What can hang from each mark
refi: sesif
gipefo: budo
sesif: refi tarul
budo: deruk
gikog: lefi
lefi: deruk gikog tarul vona
deruk: budo lefi
tarul: lefi sesif
vona: lefi

Every row comes from one small tree of marks. The marks that hang from a mark follow it in brackets, in alphabetical order. Every link used is in the known rows. Which tree was each row made from?
Known rows
lefi[deruk[budo] gikog tarul[sesif] vona]: [-67.3 -24.1 -16.9  -3.1  17.9  12.7  25.2  -3.6  -1.3  -3.1  24.5 -27.6
  29.1 -10.6 -29.8  14.8  12.4 -14.2 -25.6  33.0 -13.6]
gipefo[budo[deruk[lefi[gikog tarul vona]]]]: [ 11.7 -25.4   3.5   9.2  -2.6  28.1  40.7   9.6   2.8  -8.2   0.2 -59.9
   5.1  13.9 -23.7  19.9   9.1 -18.5   3.7  -1.1  16.6]
deruk[budo lefi[gikog tarul[sesif]]]: [-22.4 -17.1  20.1   8.8  20.5  -1.7  18.4  25.4   5.8 -20.0  34.7 -35.4
  32.2  -8.3 -17.2 -17.6  15.0  -1.6  13.7  11.5 -16.4]
budo[deruk[lefi[vona]]]: [ 52.3 -22.4 -15.9   5.2  -2.4   8.5  23.0 -23.2 -17.0 -25.1  -5.0 -53.3
  15.4  21.0 -28.1   3.2  12.4 -17.4   5.6 -26.0  51.8]
gikog[lefi]: [ -5.5  -6.2  32.5  -7.8   0.0  -7.6  -5.3 -29.7  -4.4 -25.1  14.1   6.3
   9.9 -16.7   4.0   7.2  14.2 -20.0  14.8 -32.1  47.7]
tarul[sesif[refi]]: [-11.8   0.9   7.4   5.9 -22.6 -14.7  -5.5  -1.9   6.7 -13.5  21.0 -22.0
  11.3  -5.4 -10.7 -12.6  14.7  -7.8  -0.7  23.3  23.0]
refi[sesif[tarul[lefi]]]: [-30.1 -10.4  14.1  -5.6  18.4 -29.1 -21.9 -21.1  17.1 -30.0   3.9   4.7
  13.5  -4.3  -7.5  -4.9  -4.4   9.6  19.6 -17.6  34.4]
gipefo[budo[deruk[lefi[gikog]]]]: [ 36.3 -28.1   9.4  10.3  15.5   8.4  29.8  11.8   1.5 -10.0  -1.5 -50.1
  17.8   6.0 -11.0   5.9  28.0 -16.2  12.4  -4.6  41.3]
gipefo[budo[deruk[lefi[gikog tarul]]]]: [ 18.4 -18.0  16.8   9.0  -2.6  16.5  32.2  12.3   8.5 -15.3   3.9 -45.9
   4.9   4.6 -15.5  -3.5  18.5 -16.3  22.2  -0.9  15.1]
tarul[lefi[vona]]: [-18.0 -13.5  -3.4  -3.1   6.2  -1.1  -7.7  -0.3  -3.3 -27.8   0.3  -4.4
 -14.8   7.2 -11.8  23.1  -2.2  -1.7 -14.2 -39.0  50.6]
gikog[lefi[deruk tarul[sesif]]]: [-30.7   4.0  29.4 -21.8  -4.2 -17.2   0.7 -33.6  12.4 -17.3  18.4  11.5
  34.7 -31.5   0.5 -19.6  15.4  -9.4  18.8 -15.4   3.9]
lefi[deruk tarul[sesif]]: [-20.0   4.5 -12.6  -8.8  -3.5 -22.9   8.4 -11.1   6.9 -25.5  21.7   4.3
   7.1 -20.0 -13.3 -31.3  20.3  -8.0  17.5   6.0  -0.6]
vona[lefi[deruk[budo] gikog tarul]]: [-54.7 -27.0  24.6 -15.9  30.6   3.7   7.2 -17.2 -11.8 -29.5  40.1  -1.1
  23.4 -20.0  -6.4  18.2  18.4 -28.5  17.1  -7.9  -4.3]
sesif[refi tarul[lefi[deruk gikog vona]]]: [-57.7 -16.7   6.0  -2.0  38.0  19.2 -18.9 -16.5  19.0  20.8  12.0 -24.7
 -11.6  13.1 -13.3  16.5  -4.3  17.6 -12.4 -12.1  32.9]
lefi[deruk[budo] gikog tarul vona]: [-51.2 -27.4 -21.4  -0.9  25.0  31.9  26.9 -10.4  -7.4  -7.7  25.2 -19.2
   3.9  -6.5 -28.5  24.7   8.2 -21.8 -18.4  20.7   0.3]
gikog[lefi[deruk[budo] tarul[sesif] vona]]: [-39.2 -20.1   7.9 -21.3   9.5  -5.2  16.2 -26.7   7.3 -11.9  13.9  -2.0
  57.9 -25.2 -14.8  14.4   5.9 -21.8 -19.9   0.8  10.3]
sesif[refi tarul[lefi[vona]]]: [-37.8 -12.1   5.3   3.6  10.4   3.6 -25.0  -6.3  19.0  -1.4   5.8 -17.8
 -23.8  19.5 -15.9  14.0 -16.1   9.0 -10.4 -19.5  47.0]
sesif[tarul[lefi[gikog]]]: [-56.6  -9.9  21.1   4.4  34.0 -13.1 -28.3   0.7   8.0 -11.8  10.4  -4.9
 -28.8   8.0  -6.9  -4.9   4.1  15.0  17.0 -35.8  43.2]
sesif[refi tarul[lefi[gikog vona]]]: [-69.3 -13.1  19.7   6.5  14.6  21.0 -23.7  -7.0  16.7  12.1  13.0 -31.5
 -27.4  21.4 -16.0  21.1 -14.1  15.0 -11.1 -12.5  31.4]
gikog[lefi[tarul[sesif]]]: [-40.0   8.4  44.7 -11.9 -29.6 -14.9  -3.4 -22.3   8.7 -27.6  20.7   4.3
  18.0 -22.0  -2.3 -13.8   4.9 -13.4  19.7 -17.5   3.6]
gikog[lefi[deruk vona]]: [ -3.6 -17.9   1.9 -15.7  24.4   3.0   8.3 -43.9  -7.1  -6.9   9.3  -1.8
  24.1 -14.9  -3.3  30.8  13.2 -19.1  -9.4 -32.4  51.1]
vona[lefi[deruk gikog tarul]]: [-56.6  -9.7  30.8 -16.2  13.6   5.3   2.9 -28.0 -14.3 -26.0  40.8  -3.3
  -3.7 -15.8  -2.0  15.2  16.2 -19.2  32.0 -25.4  -8.9]
sesif[refi tarul[lefi[deruk vona]]]: [-28.6 -16.0  -8.9  -5.4  33.9   1.0 -20.6 -17.4  22.0   8.0   5.4 -11.9
  -7.9  11.4 -12.9   8.9  -6.7  11.4 -11.2 -17.6  47.7]
deruk[lefi[gikog]]: [ 10.2 -11.2  14.7  14.1  31.8   6.5   9.2   5.6  -9.6 -13.0  30.9 -36.6
  -8.8   3.6  -4.4  -0.9  21.8   4.0  28.0 -25.7  20.7]

Which tree is each row?
[-11.2   0.3  22.3  10.2   7.6  18.2  13.2   5.4  -1.4 -20.2  36.7 -30.2
 -22.7   2.3  -9.0 -13.0   9.4   3.9  39.3 -21.7 -11.1] => deruk[lefi[gikog tarul]]
[-25.8 -10.3  -1.8 -13.6   6.6  -5.9  -7.5  -4.8  18.1   3.5   3.3 -17.1
  33.8  -3.9 -10.1   6.6   5.1  12.5 -29.8  -1.8  26.2] => tarul[lefi[deruk vona] sesif[refi]]
[  3.6 -13.6   6.9   6.0 -19.1  36.3  27.5 -22.2 -12.8 -16.8   9.0 -61.8
   0.3  22.2 -32.5  -1.0   4.1 -10.7  14.4 -15.8   7.4] => budo[deruk[lefi[gikog tarul vona]]]
[ 29.9  -2.6   9.7   0.9 -28.7 -10.6  16.6 -13.0   0.8 -36.0   4.4 -41.0
  25.7   6.7 -24.7 -42.7  14.7  -8.4  30.2 -11.3  10.6] => budo[deruk[lefi[tarul[sesif]]]]
[-25.8 -26.4  -6.7 -13.7  22.4  -6.6  -3.0   4.1  19.4   0.2   2.2 -15.2
  59.8  -8.4 -15.2  10.7   6.3   2.3 -45.8  15.6  31.5] => tarul[lefi[deruk[budo] vona] sesif[refi]]
[-24.8  -7.5   9.9 -18.7   2.8  14.0  12.5 -43.9   0.4 -13.9  16.1   3.7
   9.9 -16.4  -8.6  19.4   1.3 -18.9   2.1 -27.8  18.1] => gikog[lefi[deruk tarul vona]]
[-35.5  -2.5  22.0  10.2 -11.4  28.8  18.5   5.4   7.5   5.0  35.3 -63.9
  -0.1  11.6 -20.7   8.2  -4.3  10.3   2.9   5.2 -30.2] => deruk[lefi[gikog tarul[sesif[refi]] vona]]
[ 56.0 -34.2 -16.8   7.7  10.5   3.0  36.2   8.2  -1.5 -14.2 -10.2 -51.0
  19.3  12.7 -20.1  23.9  17.3 -23.7  -5.5 -11.1  56.9] => gipefo[budo[deruk[lefi[vona]]]]
[ 63.3 -26.9  -3.9   7.6  12.9  -8.1  28.9  10.9   3.8 -22.1  -7.6 -38.4
  21.1   3.6 -11.9  -0.8  26.1 -21.5  12.9  -9.0  55.7] => gipefo[budo[deruk[lefi]]]
[  1.2 -20.2  -0.1  13.6  29.9  20.8  18.9   1.1 -16.5  -4.8  26.2 -52.6
 -11.5  14.2 -15.0  29.6  10.3   2.5   4.4 -27.0  23.0] => deruk[lefi[gikog vona]]
[-71.3  -4.6  43.7 -17.2  -6.5   3.5  -1.5 -23.9   1.6  -8.8  43.2 -20.4
  21.3 -17.5  -2.6   5.5  13.9  -9.2  19.8   3.4 -29.9] => vona[lefi[deruk gikog tarul[sesif[refi]]]]
[-58.2 -12.4  11.0  -3.0   5.9  14.6  12.1  -2.1  17.1   1.2  33.5 -19.4
  34.9 -20.0 -17.5 -19.1  18.2  -9.2  -5.5  53.8 -23.4] => lefi[deruk[budo] gikog tarul[sesif[refi]]]
[-81.3  -0.2  59.2  -7.7 -30.2   5.4  -6.6 -12.1  -1.0 -18.7  44.5 -28.1
   5.5  -8.8  -5.8  11.7   3.3 -12.7  19.8   1.6 -30.5] => vona[lefi[gikog tarul[sesif[refi]]]]
[ 35.3 -38.5 -24.0  10.6  45.3  -2.3  23.7  13.6 -11.6 -24.1  17.9 -34.6
  24.1   6.1 -21.2  24.7   9.4 -18.5 -13.8 -11.9  46.6] => deruk[budo lefi[vona]]
[-27.3 -31.2 -13.9  -4.9  47.7  -0.5 -15.6  -7.6  23.7   3.5   3.8  -9.8
  14.9   6.8 -17.8  11.2  -5.7   2.0 -24.5  -2.2  52.5] => sesif[refi tarul[lefi[deruk[budo] vona]]]
[  8.6 -12.8  13.1   6.9   2.6  -6.4  14.1  21.7  19.0 -23.2  30.9 -30.9
  38.2  -7.8 -16.9 -26.8   6.0  -7.0   7.9  21.6  -7.9] => deruk[budo lefi[tarul[sesif[refi]]]]
[-64.8 -18.5   7.4   4.9  33.4   0.0 -19.8  -2.6   2.8  -4.7   6.9 -19.1
 -31.3  18.0 -16.8  22.6  -6.0  12.6  -3.2 -37.2  43.6] => sesif[tarul[lefi[gikog vona]]]
[-34.9 -21.5  21.5 -13.9  37.8  -5.7  -1.0 -27.5 -22.2 -18.6  33.8  -8.4
  11.4 -15.0   3.0  27.7  28.4 -18.1  21.0 -29.5  24.1] => vona[lefi[deruk gikog]]
[-33.3  12.4  15.7   3.0 -45.4  -3.2  -1.3  -1.4  14.9 -23.5  27.5 -14.9
  -8.5  -6.4 -16.2 -25.7   1.2  -9.1  13.1  24.6 -12.3] => lefi[tarul[sesif[refi]]]
[-69.4  -7.3  30.9  -0.5 -13.4  17.2 -11.4   6.5  11.7   8.5  12.0 -39.9
  12.5   7.8 -13.2  21.0  -2.6  16.6 -29.9   3.2   8.1] => tarul[lefi[gikog vona] sesif[refi]]
[-40.9 -35.2  -6.6  -8.1  50.9  15.1   3.9   1.3  -2.9  -5.5   5.7  -8.6
  24.9  -4.6 -13.4  27.7  12.0  -1.2 -30.8 -12.1  38.7] => tarul[lefi[deruk[budo] gikog vona]]
[-27.3   2.7  29.3  -5.3 -16.8 -16.8 -21.9   9.4  21.7 -15.8   8.7  -8.6
  18.9  -5.4  -2.8 -18.0   5.1  11.9  -6.0  -2.2  23.8] => tarul[lefi sesif[refi]]
[-68.9 -24.3  28.9 -18.2  23.1 -13.9   6.9 -10.3  -6.4 -24.4  37.8  -9.2
  44.9 -24.6  -8.1  10.5  21.6 -21.8   8.8   2.5 -16.2] => vona[lefi[deruk[budo] gikog tarul[sesif]]]
[-14.8 -22.3  -3.0 -15.9  40.2 -39.2  -8.5  13.0  13.2 -23.7   1.4  13.1
  57.6 -22.4  -5.5 -19.7  25.1   3.1 -16.0  -4.0  39.5] => tarul[lefi[deruk[budo]] sesif]
[ 41.2  -5.1   5.9   2.4 -22.7   5.7  18.7 -19.1  -4.0 -39.7   5.4 -34.2
   6.4   9.9 -23.2 -35.4  11.6 -15.7  36.8 -21.6  21.8] => budo[deruk[lefi[tarul]]]
